What can hang from each mark:
z_784: z_106
z_695: z_538 z_646 z_784
z_763: z_106 z_695
z_275: z_6 z_538 z_646
z_106: z_6 z_646 z_763 z_784
z_646: z_106

Known rows, with every way that one mark hangs from another:
z_646[z_106[z_6 z_763[z_695]]]: [ 25.9  55.9  21.9   2.2 -10.1  -4.6   7.8   7.6   6.8 -21.6  10.7  10.4
  -5.1  -1.7  -5.2  -5.6  11.1  35.8 -10.2   0.9  -1.2   1.4  -5.5  -5.5
  -2.0  19.6 -17.4]
z_106[z_6 z_646]: [-18.2  -9.5  -3.6   8.6  11.9  -9.9   4.9 -13.3   8.5 -13.2 -17.8  -7.9
 -10.2  16.9  -1.8   5.8   4.2   6.0 -18.2   5.0  17.5   6.4  15.6 -20.7
  16.1  -0.7 -33.6]
z_784[z_106[z_6]]: [ -5.6 -25.3 -12.5 -10.5  10.2   6.3  27.0 -13.8  11.3 -22.2 -24.7 -17.1
  -8.9  19.5 -26.5   0.3 -19.8  11.9  16.1  21.5  -1.9  -5.9   0.8 -24.8
   1.5   1.2 -31.0]
z_275[z_6 z_538 z_646[z_106]]: [ 39.7 -16.8  49.5  37.5 -25.3  17.8 -19.4  21.3   6.5   0.0  16.7  -8.7
  -2.4 -17.4   2.4   3.9  -9.2  13.3 -14.9  -7.8  16.4 -17.3  -1.7  19.8
  13.4 -17.7  -9.1]
z_275[z_538 z_646[z_106[z_784]]]: [ 34.5 -55.7  50.0  27.0 -22.9  22.6 -12.3   2.4  -7.8 -30.3   1.6  -7.4
 -17.1 -29.7  12.7 -31.4 -25.9  19.0 -14.8  -2.9   0.3 -14.3 -10.2  22.5
   5.1 -21.4 -18.7]
z_646[z_106[z_763]]: [ 20.9  24.0  23.3   3.3 -22.2  -4.4  -1.6  11.3  10.2 -23.1   5.0  12.2
  -9.5  -9.6  -3.7  -3.0  11.6  25.5  -3.2  -7.6  -5.6  11.7  -6.6   0.8
  -9.9  20.4  -8.2]
z_784[z_106[z_646 z_763]]: [  3.4  -8.9  22.9 -22.3 -14.9 -10.0  -3.4   5.6  11.4 -33.9 -21.7  -3.7
 -22.2 -25.2  -5.7 -15.8   0.0  20.8  -0.5   6.0   3.0  12.4   4.6 -15.9
   7.7   4.7 -32.9]
z_784[z_106[z_646 z_763[z_695]]]: [ 13.7  19.7  37.1 -28.0 -22.3 -13.4 -14.7   9.7   1.9 -30.1  -9.5   4.3
 -16.0 -37.6   9.6 -23.9   4.0  26.8  -0.8   6.3   6.6   3.0  -0.9 -10.7
  12.7   1.6 -25.3]
z_106[z_6 z_763[z_695] z_784]: [ 13.8  34.5  25.1 -20.6  -1.2  -2.5   8.0   8.0  -7.1 -18.9  12.2  -3.5
  -5.7 -16.7 -11.0 -15.7   1.3  37.6 -18.4  12.5 -17.1   5.4  -6.0  -4.0
 -21.2  -2.0 -16.0]
z_106[z_6 z_646 z_763]: [ -0.7  23.8   3.7  -7.5  13.8 -17.5   8.3   0.8  10.6 -15.5  -7.9  -5.1
 -18.5  -1.6 -11.1  -5.8  13.7  16.9 -22.5   2.2   5.5  18.1  14.9 -16.7
  12.5   3.5 -37.5]
z_763[z_106 z_695]: [ 20.1  52.4  12.8  -6.5  -9.9  -4.1  -7.8  19.4 -23.9  -0.2  26.1  19.5
  -4.3 -30.0   6.0 -12.9  -1.6  20.1  11.5  11.7   0.1  -4.9 -10.6   9.1
   3.1  -8.3   4.8]
z_763[z_695[z_646[z_106]]]: [ -8.8   5.3  27.8  27.4 -26.0  -6.1 -23.0  -3.2   3.6 -22.9  -7.2  26.7
  12.0 -12.0  21.4  -4.1  17.2  25.8   8.5   7.2   4.6   7.7 -25.3  -1.5
  -1.2  24.5  -7.0]
z_784[z_106]: [ -0.2 -28.8   3.1 -14.3  -8.4   5.5   6.9  -5.3   5.8 -21.0 -18.9  -8.7
  -6.0  -3.9 -10.0  -4.9 -15.9   9.0  18.9  13.2  -0.7  -5.3  -5.3 -12.0
   1.2   1.8 -16.0]
z_695[z_646 z_784]: [-15.4 -34.7   9.3  11.8 -25.6  -7.3  -5.2 -11.2  -8.3 -26.2 -32.6   1.9
  11.5   1.5   5.0 -16.2  13.4   9.0   0.5   5.7 -19.2   5.2 -17.0 -11.2
  -0.6   3.7 -21.6]
z_784[z_106[z_646]]: [-12.3 -43.4  17.5  -7.1 -13.9  -4.0  -6.5 -12.1   9.2 -31.3 -33.0  -7.2
 -14.9  -7.5   2.9  -6.7  -8.8   8.7   5.2   8.3  15.6   1.2   3.8 -20.8
  12.1  -0.8 -32.5]
z_695[z_538 z_784]: [-13.1 -15.6   5.4  -9.8 -12.0   4.4  14.5 -21.4   7.8  -6.2 -14.3 -17.6
   7.7   2.8  23.2  -4.3  13.5   0.2 -17.2  -8.8 -18.7 -19.1  11.2  -6.4
   7.6   9.8 -16.2]
z_763[z_106[z_6 z_646 z_784] z_695]: [ -5.4   9.9  29.5  -1.0  -9.9  -9.3  -7.0   0.3 -17.5 -30.9   2.6   1.8
 -17.2 -22.6   1.1 -11.1  -6.7  39.1 -15.0  20.9  10.7   4.6  -3.1 -10.9
  -5.4 -15.9 -34.4]
z_646[z_106[z_763 z_784]]: [ 11.7  -8.4  41.1   1.6 -33.0   1.2  -4.6   6.4   5.7 -39.3  -0.5   4.6
 -12.3 -18.3  -5.9  -6.2   0.7  40.8 -10.9  -3.5 -12.1  15.0 -15.2   0.3
 -34.6  15.9 -16.0]
z_646[z_106]: [  3.5 -10.4  18.1  19.1 -21.2   3.8  -4.1  -6.0   9.0 -19.8  -5.8   8.1
  -2.9   7.6   5.1   7.1   0.5  12.8   0.7  -5.2   7.0   0.1  -5.3  -2.6
  -5.2  17.0  -6.0]
z_275[z_6 z_646]: [ 13.5   4.1  22.6  11.8  -6.0  15.5  -6.4  22.1   7.7  12.0  29.2 -10.8
   7.1 -14.6   3.6  23.1 -10.3   2.9 -10.2   0.8  11.0  -3.8   4.7  17.5
   8.6 -13.3  -2.0]
z_646[z_106[z_6 z_784]]: [ -9.4 -37.0  20.6  19.4 -15.3   8.0  12.6 -18.6  11.1 -39.0 -16.4  -8.1
  -6.9  21.6 -14.6   9.9 -13.0  33.3 -11.5   7.0   0.5   4.5  -7.6 -17.1
 -29.0  11.4 -29.0]

Rows:
[ 15.9  27.7   7.1   6.5  -2.5  -3.9  19.4   2.9  15.8 -24.5  -1.1   3.4
 -11.4  11.8 -19.2   1.8   7.0  29.6  -7.6   1.3  -4.7  11.0  -0.7 -12.0
  -7.9  22.3 -25.5]  z_646[z_106[z_6 z_763]]
[-36.0 -27.3   1.5   2.6 -10.0  -3.9   5.4 -24.0   8.8 -14.0 -26.5  -6.4
  16.8  -4.3  25.4  -9.0  22.9   6.5  -4.2   1.7 -23.6  -2.3  -2.6 -12.6
   4.4  19.1 -24.6]  z_695[z_538 z_646 z_784]
[-25.8 -28.6  20.4 -16.0 -26.0   0.4   3.0 -25.9   6.9 -30.3 -33.0  -6.4
  15.4 -18.0  30.0 -21.1  13.2  20.4  11.6  15.2 -23.2 -17.3 -12.0 -20.0
   9.7  18.8 -29.6]  z_763[z_695[z_538 z_646 z_784[z_106]]]
[  3.7   6.6  10.4 -16.0   6.2  -2.1  18.7   4.1   2.0 -23.3   0.4 -11.8
 -11.7  -1.8 -28.3  -7.9  -3.5  31.4 -14.3  12.1 -19.7  15.9  -2.0  -9.4
 -26.4   0.2 -24.6]  z_106[z_6 z_763 z_784]
[  5.6  40.7  15.3 -42.2  -0.8   0.3   9.3   2.1  16.3  -5.8   9.2  -4.4
  -3.1 -37.8  14.9 -15.5   8.6  23.3   8.4   6.9 -16.1 -10.5   3.6  -4.4
   6.1  20.9 -13.0]  z_784[z_106[z_763[z_695[z_538]]]]
[ 13.5  46.7  25.3 -30.7 -20.6  -2.6   6.8  -1.0  -0.7  -5.4   9.4  -5.8
   6.9 -28.7  29.6 -24.7  27.5  19.4 -23.1 -11.1 -27.9 -16.2   6.6   2.1
   7.7  14.5  -9.9]  z_106[z_763[z_695[z_538 z_784]]]
[ 36.3  -6.4  33.8  18.3  -4.2  15.3 -15.7  26.1  -0.5  19.1  23.2 -15.5
  -1.0 -25.7  -3.4  -3.0  -8.0   1.0 -15.6  -1.0   8.3 -16.7   6.2  21.8
  17.8 -35.0  -3.6]  z_275[z_6 z_538 z_646]
[-11.3   7.0  29.7   3.7 -19.7  -8.0 -20.3  14.8 -23.4 -25.3   8.8  22.3
  -0.3 -44.8   5.6 -18.3   0.4  41.5  15.1  26.7 -12.9  15.3 -32.7   3.4
 -21.5  -6.0 -10.5]  z_763[z_106[z_784] z_695[z_646]]
[ 27.7  33.1  22.9 -33.8 -14.8  -3.0  -1.6  15.7  -3.1 -19.2   3.1   5.9
  -7.5 -32.5  -4.3 -23.5  -1.8  26.2  12.6  11.3 -11.0  -2.7  -9.9  -2.8
  -0.6   4.4  -6.9]  z_784[z_106[z_763[z_695]]]
[  5.9  69.3  12.0 -28.2   8.4  -3.7   3.5   8.9  10.2  14.1  28.9   4.0
   3.8 -35.5  28.1 -11.9  25.5  14.1 -11.5  -5.8 -14.2  -5.6   9.3   9.1
   8.3  19.8   1.2]  z_106[z_763[z_695[z_538]]]
[ 14.4  48.7  33.2 -13.8 -13.3 -19.3 -23.2  14.4  -3.9  -8.8   9.8  12.1
  -9.6 -36.5  21.3 -19.6  21.9  19.6 -22.8  -7.5   9.0   7.7   5.4   2.7
  13.9   0.7 -10.2]  z_106[z_646 z_763[z_695]]
[-18.8 -38.9   1.9  -4.4   3.0  -4.3  13.6 -21.1  14.7 -33.8 -37.4 -17.0
 -17.7  12.7 -12.7  -0.7 -12.6  12.7   0.7  16.4  16.4  -0.6  10.5 -32.4
  13.6  -0.6 -48.7]  z_784[z_106[z_6 z_646]]
[ 17.3  26.1  40.9  -1.9 -23.2  -0.9   3.7   2.6   2.7 -37.8   6.2   4.4
  -7.7  -8.1  -6.2  -8.6   2.2  51.6 -17.6   5.5  -9.5   6.7 -12.8  -7.4
 -26.8  15.4 -21.9]  z_646[z_106[z_6 z_763[z_695] z_784]]
[ -8.6  -7.1  23.2  -8.4  -0.1 -13.3   5.0  -3.1   6.0 -33.1 -12.1 -11.1
 -19.5 -10.8 -12.1  -8.5   2.8  33.5 -29.4   6.6  -3.7  21.6   7.8 -17.8
 -12.6  -2.3 -43.2]  z_106[z_6 z_646 z_763 z_784]
[-11.4 -22.8  32.0   1.6 -21.5  -7.1 -15.5   5.6 -13.7 -33.7  -4.1   2.4
 -22.0 -30.5   1.8  -7.7  -9.2  29.7  -8.5  11.1   7.4  15.5  -5.3  -3.8
 -12.1 -16.2 -28.2]  z_763[z_106[z_646 z_784]]
[ 32.3 -47.0  68.9  35.4 -39.3  23.8 -21.9  17.2   3.4 -17.1  12.7 -14.5
  -6.2 -24.6  -0.5   1.5 -18.5  30.2 -22.4  -1.9  10.1 -13.9  -8.3  18.3
 -11.6 -22.7 -16.6]  z_275[z_6 z_538 z_646[z_106[z_784]]]
[ 53.2  11.6  20.4  17.3   8.8  11.3  13.9  14.8   2.2 -17.9  11.2  -5.0
 -23.4 -18.7 -10.1 -32.9  -7.6  18.6 -15.7  -0.1  -4.4  -8.7   3.9  15.5
  26.6 -11.1 -31.3]  z_275[z_538 z_646[z_106[z_6 z_763]]]
[  7.7  -3.3  27.2   3.3 -15.2   1.2  15.5  -1.2  11.5 -42.0  -6.2  -4.4
 -15.2   3.9 -22.1  -1.0  -3.0  44.7 -14.0   4.5 -12.8  16.2  -8.7 -12.6
 -32.4  17.4 -30.9]  z_646[z_106[z_6 z_763 z_784]]
[  2.1  21.3  37.4 -12.8  -6.8 -12.2  -6.6   1.1  -2.7 -27.9  -2.7  -4.2
 -16.0 -21.8   3.6 -14.9   8.1  38.6 -31.9   6.4   0.1  11.2   3.2 -12.6
  -8.0  -4.5 -33.7]  z_106[z_6 z_646 z_763[z_695] z_784]
[  5.7  32.3  15.0  -5.4 -14.6 -14.8   6.5   1.3 -11.3 -28.6 -14.5   5.2
   7.4  -6.8  -3.3 -29.9  23.6  31.8 -12.1  13.2 -29.1   8.1 -14.8 -14.9
   2.5   7.5 -29.4]  z_106[z_6 z_763[z_695[z_646 z_784]]]
[ -8.0  12.9  -3.2   7.4  11.1 -13.0   8.4   0.5  -3.4 -17.6  -5.3   1.6
 -21.0  -0.6 -12.1   0.5  -2.0  17.3  -4.8  15.2  15.8  10.4  10.0 -15.4
  14.6  -9.5 -37.3]  z_763[z_106[z_6 z_646]]
[ -4.6  40.2   8.5   5.9  -6.9 -12.6 -17.6  18.9 -19.9  -9.8  12.2  30.6
   2.7 -37.1   7.8 -16.3  10.4  26.2  21.5  23.3  -3.6  11.0 -25.5   5.8
   2.8   0.9  -4.2]  z_763[z_106 z_695[z_646]]
[ 36.0 -20.7  15.2  32.3   8.9  17.4  12.7  -2.4   2.8 -15.3   0.7 -10.6
 -16.5  -0.8  -1.6 -23.4 -18.1   7.1 -10.7   2.8   8.6 -18.5   4.9  11.1
  31.8 -15.4 -29.6]  z_275[z_538 z_646[z_106[z_6]]]
[ -0.6  20.8   7.0   6.8 -16.2 -11.4   6.5   1.2 -25.4 -30.0 -12.4  12.8
   5.2  -5.8  -4.8 -23.9  10.5  31.8   5.5  27.1 -20.2   0.8 -21.3 -12.1
   5.1  -4.8 -31.6]  z_763[z_106[z_6] z_695[z_646 z_784]]
[ -7.3  41.7  15.6 -28.6  13.7   0.9  18.6  -5.8  10.2  -6.2  18.1 -11.2
  -2.1 -22.6   8.5  -7.6  10.9  33.8 -21.3   8.4 -22.0  -1.5   6.3  -7.3
 -14.6  14.7 -21.7]  z_106[z_6 z_763[z_695[z_538]] z_784]
[-46.6 -48.4  25.3  21.5 -16.8   3.9  -4.8 -23.9  25.2 -29.8 -17.7   3.8
   8.4 -13.2  25.0   9.5  12.5  32.3   0.8   5.9  -9.9  11.9 -14.9  -9.9
 -24.0  35.3 -24.9]  z_695[z_538 z_646[z_106[z_784]]]
[-17.2 -41.6  11.7  32.0 -28.1  -4.7  11.0 -24.0   6.4 -48.2 -44.9   1.9
   8.6  30.9  -5.0  -2.3  10.3  27.3  -4.3   9.7 -10.8   4.2 -16.3 -26.5
  -4.6  20.8 -42.3]  z_695[z_646[z_106[z_6]] z_784]
[ -5.6  -5.7  23.7   6.3 -33.6  -8.5 -15.9  -7.0 -16.4 -22.9 -20.9  11.0
  17.1 -10.4  21.0 -24.5  18.4  16.5  -3.3   6.2 -17.7  -5.0 -20.7  -5.0
   4.2   3.3 -10.3]  z_763[z_695[z_646 z_784]]
[-29.3  22.2  -2.8  10.8  15.7  -8.4  21.0 -11.7  35.9 -18.9  -7.7   5.8
   2.4  -1.1   2.1   8.2  28.3  32.0  -0.6   9.2 -14.9  19.1  -0.5 -17.8
  -2.8  48.7 -38.8]  z_695[z_538 z_646[z_106[z_6 z_763]]]
[-16.3 -18.6  16.0   4.5  -2.3  -7.6   4.8  -4.2  -8.7 -34.0  -9.1  -5.3
 -24.0  -9.7 -13.2  -2.4 -11.0  34.0 -11.9  20.8   7.7  13.6   1.2 -17.1
 -11.1 -15.8 -43.7]  z_763[z_106[z_6 z_646 z_784]]
[  9.4  53.0  18.1 -10.7   4.3 -18.6  -1.1   5.6   1.6 -10.8   3.3   3.0
 -11.7 -13.2   4.8 -14.6  17.4  23.3 -26.0   2.4   6.9   7.5  10.3 -11.1
  17.0   2.2 -26.8]  z_106[z_6 z_646 z_763[z_695]]
[ -4.2 -10.7  38.5 -11.3 -18.7 -11.9 -15.5   6.4   1.2 -30.0  -8.5  -2.8
 -18.4 -31.6   2.5 -13.4   6.1  29.5 -24.7  -2.9  -2.6  22.3   1.8  -4.4
 -15.0  -3.2 -26.7]  z_106[z_646 z_763 z_784]
[ 58.2   8.4  37.2  15.8 -10.4  10.2  -5.4  23.1  -2.5 -16.5  16.1   3.1
 -21.4 -40.1   7.6 -39.0  -5.0  14.6 -12.3  -8.9  -2.4  -7.3  -1.5  29.1
  24.5 -12.1 -14.2]  z_275[z_538 z_646[z_106[z_763]]]
[ -1.9  -7.4  -0.9 -37.5  -2.5   3.0  45.1 -19.5  18.2 -32.7 -28.2 -30.3
  -7.2   5.3 -12.6 -16.8   3.2  24.0  -4.5   9.9 -33.0 -12.3  12.4 -28.7
   2.3  17.3 -48.9]  z_695[z_538 z_784[z_106[z_6 z_763]]]
[ -3.2  -4.7   3.2  -1.9   5.3   2.0  20.0   2.8 -12.7 -24.6   2.1  -6.5
 -15.5  -2.7 -27.2  -2.1 -19.3  31.1   3.0  24.8  -9.4   9.3  -8.3  -7.4
 -24.4 -12.4 -26.7]  z_763[z_106[z_6 z_784]]
[-16.5  12.6  12.1   5.1  -0.7  -7.9  -1.2   4.5 -18.4 -28.7   2.8  14.6
  -0.9 -21.8 -11.1 -11.8  -1.5  43.7  13.1  36.9 -11.0  14.9 -27.5  -8.8
 -19.5  -3.3 -27.1]  z_763[z_106[z_6 z_784] z_695[z_646]]
[ 19.1  32.4  39.8 -22.7 -20.0  -3.2 -11.7  15.9 -12.8 -17.8  18.1   4.7
  -3.6 -39.1   4.0 -21.1   4.3  34.1 -13.7   2.3 -17.3   6.8 -14.1   8.5
 -22.5  -2.3   1.5]  z_106[z_763[z_695] z_784]
[-25.4 -41.2  17.7   5.9   0.3  -5.4   2.2 -19.6   5.0 -30.2 -23.6 -16.1
 -12.9   8.8  -5.5   2.4  -7.4  20.4 -24.0   8.2   8.8   9.3   8.2 -22.2
  -9.6  -7.4 -40.3]  z_106[z_6 z_646 z_784]
[  5.2  50.8  17.2  -7.6  -5.7 -17.0 -16.9  19.2  -5.1  -5.9  10.9  24.3
   6.8 -37.7   8.8 -21.3  25.5  23.7   4.1   7.8 -14.2  18.7 -19.8   4.7
   0.0  12.9  -1.6]  z_106[z_763[z_695[z_646]]]
[ 14.5 -11.8   5.4  27.2   7.8  17.5  21.8  -7.3   8.7 -23.1   6.4  -5.7
  -6.5  11.1   7.0   3.8 -20.2   9.4  -6.6   3.4  10.2  -4.0   3.1   6.8
  21.6   6.3 -26.0]  z_275[z_646[z_106[z_6]]]
[ -4.4 -34.3  27.5  -6.9 -41.6  -3.0  -8.4 -11.9 -10.9 -44.5 -39.2   2.0
  10.9 -12.6  10.9 -30.2   1.5  24.5  16.9  18.2 -19.3  -8.8 -25.8 -20.1
   4.2   3.7 -25.5]  z_763[z_695[z_646 z_784[z_106]]]
[-25.7 -58.3  22.9 -17.5 -28.1  -0.2   7.3 -33.7  18.8 -37.5 -45.3 -26.1
  -5.2  -4.5  27.4 -11.0   4.1   9.4 -11.9  -1.5  -4.2 -17.2  16.4 -27.9
  18.4   9.0 -48.0]  z_695[z_538 z_784[z_106[z_646]]]
[ -5.3 -64.6  29.2  -8.5 -44.1  -3.3  -3.4 -21.4   0.4 -49.7 -51.0 -17.4
 -11.5   0.0   8.3 -18.4  -6.1  13.2  -7.4   2.8   0.9 -10.7   2.3 -26.9
  11.8  -6.4 -42.6]  z_695[z_784[z_106[z_646]]]
[ 11.0   9.0  -5.6 -26.8   9.8  -0.8  31.3   2.4  12.4 -26.6 -14.3 -12.3
 -14.6   1.7 -36.8  -9.6  -9.6  24.1  11.9  19.6 -12.3   5.9   0.1 -22.6
  -2.4   6.7 -33.3]  z_784[z_106[z_6 z_763]]
[  0.3  -5.8  17.7  17.1 -27.3  -9.8  14.7  -8.3   7.7 -50.9 -34.7   5.4
   1.0  12.7 -14.6 -13.9  20.6  38.7  -7.4   7.8 -22.8  16.1 -17.0 -22.0
  -8.7  25.5 -46.5]  z_695[z_646[z_106[z_6 z_763]] z_784]
[ 41.6 -26.5  31.8  30.4  -9.9  17.2  -8.3   5.9  -3.1 -12.4   6.0  -1.9
 -15.3 -22.3  15.2 -28.5 -15.0   2.7  -8.7  -7.2   8.2 -18.4  -2.4  25.6
  30.1 -15.8 -12.2]  z_275[z_538 z_646[z_106]]
[  0.9  34.5  38.6 -23.5 -25.9 -13.2  -7.1  -8.7   3.4 -14.9  -4.5  -6.0
  -0.8 -32.2  45.5 -25.8  33.8  19.4 -39.3 -15.6 -11.4 -10.8  17.2  -6.1
  21.6  11.4 -27.2]  z_106[z_646 z_763[z_695[z_538 z_784]]]
[ 14.8  14.3  39.0  -1.7 -43.6 -12.5 -19.3   4.7 -29.6 -31.3  -7.4  10.4
 -10.2 -25.9  24.4 -28.4   9.1  24.6 -17.3   3.0   3.4  -9.4  -1.9  -2.0
  17.0 -16.9 -23.5]  z_763[z_106[z_646] z_695[z_784]]
[-21.9  61.2  -7.0 -11.9  29.0 -13.5  14.9  -3.0  17.5   4.6   9.7   6.4
   9.9 -20.6  12.4  -7.7  33.2  24.2  -2.5  14.5 -19.4   9.7   0.0 -10.5
   8.4  29.3 -23.4]  z_106[z_6 z_763[z_695[z_538 z_646]]]
